Every row comes from one small tree of marks. The marks that hang from a mark follow it in brackets, in alphabetical order. Every link used is in the known rows. Which tree was each row made from?
Known rows:
J[Q[N] R[U]]: [-3.19  1.09  1.25 -1.86  1.03  0.26  3.17  0.09  0.36  2.62  0.03 -0.38
  2.48  2.11  0.50 -1.70 -2.87 -1.87  2.54 -0.92 -1.50 -1.84 -1.04]
U[R]: [-2.16 -1.26  0.85  0.88  0.09  0.21  0.52 -0.71 -1.07  0.22  0.27 -0.31
  0.58  0.53 -0.44 -1.00  1.15  0.17 -1.06  0.14  0.73  0.65  0.30]
Q[N[R[U]]]: [-3.60 -1.34  0.57 -0.57 -0.71  1.80  2.55  0.02 -0.57  0.06  1.79 -1.42
 -0.31  1.03 -1.54 -1.29 -3.96 -0.44 -0.90 -0.92  0.87 -0.24  0.74]
U[D[N[Q R[J]]]]: [-3.10  0.78 -1.09 -2.04 -0.09  1.95  5.59 -0.40  1.56  0.26  0.76 -6.19
 -2.58 -2.66 -1.02 -1.00 -2.49  0.10 -1.19  0.01  0.22  0.43 -0.46]
U[D[N] R]: [-3.73  0.50 -0.59  1.50  1.05  0.81  2.52 -1.56  0.45  0.12 -0.52 -4.62
  0.95 -0.11  1.93  0.19  0.47 -0.56 -1.59 -0.03 -0.79  2.41  2.17]
J[Q]: [ 0.41  1.20 -0.12 -0.61  0.79 -0.54  0.22  0.58 -0.02  1.44  0.26  0.41
  0.70  0.66 -1.57 -0.22 -1.82 -1.35  1.15 -0.37 -1.70 -0.77 -0.41]
R[J[Q] U[D]]: [-3.56  3.51  1.50 -1.19 -0.80 -0.23  3.37  0.92 -0.44  2.82 -1.31 -5.70
 -0.25 -1.39 -0.69 -0.61 -4.19 -1.11 -0.09 -1.94 -0.29  2.24 -0.37]
Q[N[D]]: [-1.69 -0.14 -0.87 -0.49  1.70  1.92  2.48 -0.40  0.95  0.36  0.85 -1.22
  0.63 -2.48  0.21 -1.01 -2.22 -1.48 -0.17 -1.06 -0.47 -1.39  0.23]
N[D[U[R]] Q]: [-3.41 -1.52  1.52 -0.03  1.88  0.91  2.38 -3.64  0.02  0.33  1.05  2.37
 -0.03 -5.64 -1.09 -0.87 -0.02  0.59 -0.12  0.05 -0.35 -0.85 -1.17]
R[U]: [-2.37 -0.24  1.54  0.37 -1.04  0.46  0.40 -0.45 -0.95  1.00 -0.41  0.45
  0.36  0.15  0.25  0.21 -1.11  0.42 -0.91 -1.17  1.91  1.53  0.57]
R[J U]: [-3.02  0.48  2.02 -1.09 -2.30  1.81  2.54  0.18 -0.41  1.72 -0.43 -2.82
 -1.01 -0.09  0.01 -0.66 -1.72  0.17 -1.48 -1.12  2.76  1.75 -0.30]
J[R[U[D]]]: [-2.94  1.81  1.36 -0.26  0.35 -1.32  2.09 -0.73 -0.32  1.01 -2.64 -1.82
  0.51 -1.09  2.19 -0.25 -0.57  0.79  1.40 -0.96 -0.68  2.06 -0.60]
D[U]: [-0.16  0.54  0.60  0.02  0.12  0.42 -0.08 -1.43  1.04 -0.66  0.52  0.16
 -0.37 -1.05  1.03  1.24 -0.96  0.23  1.16  1.39 -2.19 -0.67 -0.41]
D[N[Q] U[R]]: [-3.93 -1.66  0.84  0.23  0.96  1.98  2.54 -3.76  1.39  0.19  1.83  0.30
  0.81 -1.47  1.16  0.46  1.21  0.03 -0.40  1.32 -0.42 -0.73  0.35]
D[U[R]]: [-2.26 -0.72  1.38  0.77  0.27  0.51  0.28 -2.25 -0.04 -0.44  0.79  0.22
  0.27 -0.55  0.63  0.14  0.34  0.35  0.08  1.53 -1.46  0.17  0.02]
U[D R]: [-3.11  0.62  0.34  1.14  1.00 -1.28  1.23 -0.82 -1.00 -0.29 -0.75 -3.35
  0.56 -1.46  0.18 -0.64  0.61  0.14 -0.73 -0.50 -0.79  2.11  0.65]
Q[J[R]]: [ 0.92  0.87  0.07 -1.07  0.20 -2.69  0.40  0.42  0.95  1.39 -1.14 -0.95
  1.48 -0.24  0.62 -1.61 -1.01  0.26  1.29  1.42 -2.40 -0.76 -1.71]
N[Q[J[R]]]: [-0.20 -0.08  0.38 -1.80  0.67 -3.05  1.22 -0.37  0.93  1.44 -0.37  0.41
  1.64 -2.47 -0.72 -2.45 -0.33  0.69  1.50  0.78 -1.66 -2.09 -2.92]
J[R[U]]: [-2.03  0.02  1.79 -0.78 -0.33  0.03  1.43 -0.67 -0.29  1.44 -1.54  1.49
  0.49  0.73  1.49 -0.53 -0.07  0.79  1.15 -0.45  0.89  0.68 -0.85]
U[D]: [-0.90  1.85 -0.43  0.38  0.77 -1.39  0.56 -0.10  0.01 -0.26 -1.06 -3.36
  0.07 -1.93  0.68  0.30 -0.68 -0.01  0.35 -0.58 -1.62  1.31  0.24]
J[Q[N] R]: [-0.80  1.27 -0.35 -2.13  2.02 -0.29  2.40  0.66  1.34  1.55  0.51 -1.19
  2.03  1.98  0.27 -1.79 -1.95 -2.09  3.52  0.32 -3.35 -3.39 -1.54]
N[D Q[J] R[U]]: [-2.53 -1.44  0.97 -0.96 -0.33 -0.42  2.87 -0.93 -1.02  2.14  0.84  1.24
 -0.66 -5.86 -4.32 -2.40 -5.36  0.81 -2.41 -1.53  1.25  0.51 -1.08]

Write each row's tree:
[-4.34  0.38  0.39 -1.68  1.38  2.79  5.25  0.30  0.38  2.53  1.42 -4.46
  0.80 -1.43 -2.07 -3.23 -3.58 -2.89 -0.57 -1.19 -0.51 -1.14 -0.64]  U[R[J[Q[N[D]]]]]
[-3.06  0.45  0.80 -1.19  0.81 -0.02  3.35 -0.59  0.84  2.77 -0.59 -1.68
  2.49 -2.83  0.93 -2.58 -4.38 -0.89  0.28 -0.90 -0.90 -0.45 -1.00]  Q[J[R[U]] N[D]]
[-0.64  0.73 -0.45 -1.50  0.77 -1.75  1.73  0.63  1.72  1.15 -0.01 -3.13
  2.75  0.22  1.05 -2.51 -2.15 -0.92  1.67  1.17 -3.08 -2.48 -1.40]  Q[J[R] N]
[-2.34 -0.36  1.90 -1.42 -0.36 -2.64  1.77 -1.08 -0.01  2.47 -0.88  1.07
  1.91 -2.59 -0.52 -2.37 -1.28  1.05  0.58 -0.44  0.20 -0.55 -2.37]  N[Q[J[R[U]]]]
[-0.58 -0.35 -0.81 -0.22 -0.23  2.86  1.97 -1.56  1.88 -0.81  1.92 -0.37
 -1.72  0.63  0.66  1.59 -2.72 -0.07 -0.05  2.55 -2.25 -0.17  1.23]  D[N[R] U]
[-2.11  1.78 -0.42 -2.56  1.26  2.50  4.54  1.04  1.39  2.41  1.05 -4.17
  0.13 -2.01 -1.44 -2.15 -4.65 -2.95  0.59 -1.21 -0.99 -1.97 -1.03]  R[J[Q[N[D]]]]
[-4.16  2.75  0.84 -1.31  1.79 -1.15  3.78  0.01  0.47  2.25 -1.07 -3.85
  2.49  0.08  1.20 -1.38 -3.52 -1.84  2.91 -1.52 -3.04 -0.51 -0.65]  J[Q[N] R[U[D]]]
[-3.02 -0.73  0.38 -0.55 -1.36 -0.07  2.15  0.72 -0.34  1.18  1.77 -3.24
  1.03 -0.21 -2.35 -2.28 -5.99 -0.63 -1.80 -0.43 -0.48 -0.04  0.49]  Q[J N[R[U]]]
[-4.19  0.45  0.68 -1.69  0.26  1.61  4.19  0.96  0.12  1.99  1.75 -5.37
  1.24  1.71 -1.62 -3.03 -2.34 -2.55  0.05 -0.32 -0.64 -1.55 -0.63]  U[R[J[Q[N]]]]
[-3.63  1.26  0.94 -1.06 -0.09  2.95  3.95 -1.35  1.98  1.98  1.38 -4.10
  0.17  1.30  0.82  0.05 -2.10 -1.90 -0.20  1.83 -1.92  0.22  0.24]  D[N U[R[J[Q]]]]
[-0.87  1.59 -0.37 -2.28 -0.69  3.39  4.33 -0.08  2.47  1.26  2.00 -3.51
 -2.20  1.25 -1.13  0.47 -5.01 -1.59  0.49  2.38 -2.92 -0.89 -0.19]  D[N[R[J[Q]]] U]
[-0.59 -0.15 -0.35 -1.92 -0.63  2.89  3.82  0.73  0.11  0.57  0.51 -2.05
 -3.67 -2.72 -2.69 -1.78 -3.81  0.01 -1.34  0.08  1.14  0.38 -1.03]  N[D R[J]]
[-4.49 -1.36  0.97 -2.09 -1.88  3.95  5.43 -0.85  0.51  1.52  1.45 -2.29
 -2.27 -0.63 -1.59 -1.13 -2.71  0.34 -2.47 -0.63  3.62  0.72 -0.04]  D[N[Q R[J U]]]
[-2.49  2.95  1.28 -0.89  1.09 -1.65  2.39 -0.13 -0.45  2.58 -2.32 -1.52
  1.13 -0.56  0.62 -0.44 -2.38 -0.46  2.53 -1.20 -2.44  1.24 -0.97]  J[Q R[U[D]]]
[-2.74  1.09  1.82 -1.30 -0.36  1.12  2.67 -0.70  0.38  1.63  1.09 -2.76
 -0.24  0.21 -1.17 -0.95 -2.07 -1.16  0.67  1.29 -2.10 -0.42 -1.12]  D[U[R[J[Q]]]]
[-4.00 -0.83  0.49  0.39  2.02  2.44  2.76 -2.63  1.00 -0.07  1.72 -1.27
  1.06 -3.05  0.69 -0.77 -1.97 -1.17 -0.03  0.41 -1.78 -1.08  0.31]  Q[N[D[U[R]]]]
[-1.21  1.83 -0.04 -1.93  3.21  1.29  3.42 -1.32  2.54  1.50  0.68  0.32
  1.47 -2.15  1.01 -0.88 -3.92 -2.23  4.31  0.99 -5.14 -3.67 -1.99]  J[Q[N[D[U]]] R]
[-3.66 -2.05  0.49 -0.78 -0.71  2.51  3.59 -1.68  0.07  0.87  1.62  1.07
 -1.11 -0.41 -1.37 -0.33 -1.94  0.54 -1.92 -0.73  2.42  0.60  0.92]  D[N[Q R[U]]]
[-2.05  1.68 -1.40 -1.24 -0.63  2.30  4.88  0.64  1.58  0.05  0.11 -7.50
 -2.74 -0.41  0.06 -0.15 -3.24 -0.46 -1.48  0.66 -0.76  1.76  0.86]  U[D[N[R[J]]]]
[-2.59  0.61  1.17 -1.21 -0.47  0.85  2.83  0.76 -0.66  2.19  0.52 -3.03
  0.01  1.12 -2.08 -2.12 -1.25 -1.32 -0.41 -0.04  0.06  0.21 -0.90]  U[R[J[Q]]]
[-1.09  0.66 -0.78 -1.43  2.12  2.17  3.54 -0.62  1.47  0.51  2.71 -0.47
 -0.63 -2.34 -2.42 -0.66 -6.64 -2.21  1.85  0.63 -4.49 -3.00 -0.46]  J[Q[N[D[U] R]]]
[-4.25  1.43  1.38 -2.03 -0.76  2.02  4.09  0.93  0.23  2.79  1.07 -4.78
  1.07  1.13 -0.94 -1.75 -4.59 -2.45 -0.02 -1.59  0.63 -0.75 -0.31]  R[J[Q[N]] U]
[-3.06 -1.97  1.16 -0.91  0.27  1.73  3.35 -1.45 -1.28  1.06  1.00  3.01
 -2.06 -4.72 -3.62 -1.36 -3.33  0.99 -1.55 -2.00  2.64  0.47 -0.79]  N[D Q R[U]]
[-4.41  1.43  1.17 -2.14  0.12  3.26  5.15  0.54  0.40  3.38  0.73 -3.73
  0.53 -1.92 -1.22 -1.93 -5.78 -2.64 -0.35 -2.50  0.95 -0.35 -0.44]  R[J[Q[N[D]]] U]
[-2.29  2.35  1.11 -0.37 -0.15 -3.27  1.62 -0.31  0.04  2.17 -2.70 -3.81
  1.79 -2.26  1.55 -1.18 -2.67  0.65  0.70 -0.46 -2.14  2.23 -0.92]  Q[J[R[U[D]]]]
[-3.08 -2.05  1.45 -0.92 -0.85  0.45  2.35 -0.76 -1.35  0.64  1.26  2.27
 -1.48 -1.60 -3.32 -1.19 -1.96  1.27 -1.26 -1.19  2.28  0.07 -0.68]  N[Q R[U]]
[-1.55  1.21  1.77 -1.31  0.41 -0.60  1.78  0.05 -0.38  2.76 -1.20  1.84
  1.14  1.46  0.10 -0.82 -1.80 -0.51  2.14 -0.61 -0.69 -0.04 -1.39]  J[Q R[U]]
[-4.48  1.25 -0.19 -0.03 -0.20  2.22  4.42 -0.72  0.98  0.87 -0.56 -7.89
 -0.34 -0.35  1.85 -0.63 -0.12 -0.84 -2.05  0.13  0.30  2.67  1.19]  U[D[N] R[J]]
[-1.81  0.45 -0.26 -0.50  1.75  2.24  2.16 -1.89  2.00 -0.25  1.44 -1.13
  0.53 -3.59  1.26  0.14 -3.23 -1.27  1.14  0.39 -2.52 -1.89 -0.08]  Q[N[D[U]]]
[-1.24  1.02 -0.43 -0.36  1.24  0.30  1.79 -1.27  2.20  0.86  1.32 -2.70
  1.75 -4.53  0.45 -0.71 -5.03 -1.53  0.35  0.83 -3.94 -1.79 -0.37]  Q[J N[D[U]]]
[-3.11  0.04  1.90 -0.56 -1.15  1.60  2.18 -1.36  0.45  0.21  0.66 -3.23
 -0.90 -0.77  0.51 -0.68 -0.44  0.25 -0.34  1.72 -0.57  0.53 -0.80]  D[U[R[J]]]
[-0.53 -0.35 -0.06 -0.86  1.13 -1.47  1.44 -0.87  0.43  1.78  0.33  0.50
  0.88 -6.30 -2.26 -1.78 -2.31 -0.03 -1.01 -0.92 -0.42 -0.89 -1.55]  N[D Q[J]]
[-5.28  1.32  0.54 -1.50 -1.22  1.81  5.13  0.84  0.01  0.44  0.71 -8.15
 -1.53 -1.17 -1.01 -1.84 -5.22 -0.60 -0.99 -1.30  0.38  1.23  0.21]  Q[N[R[J U[D]]]]
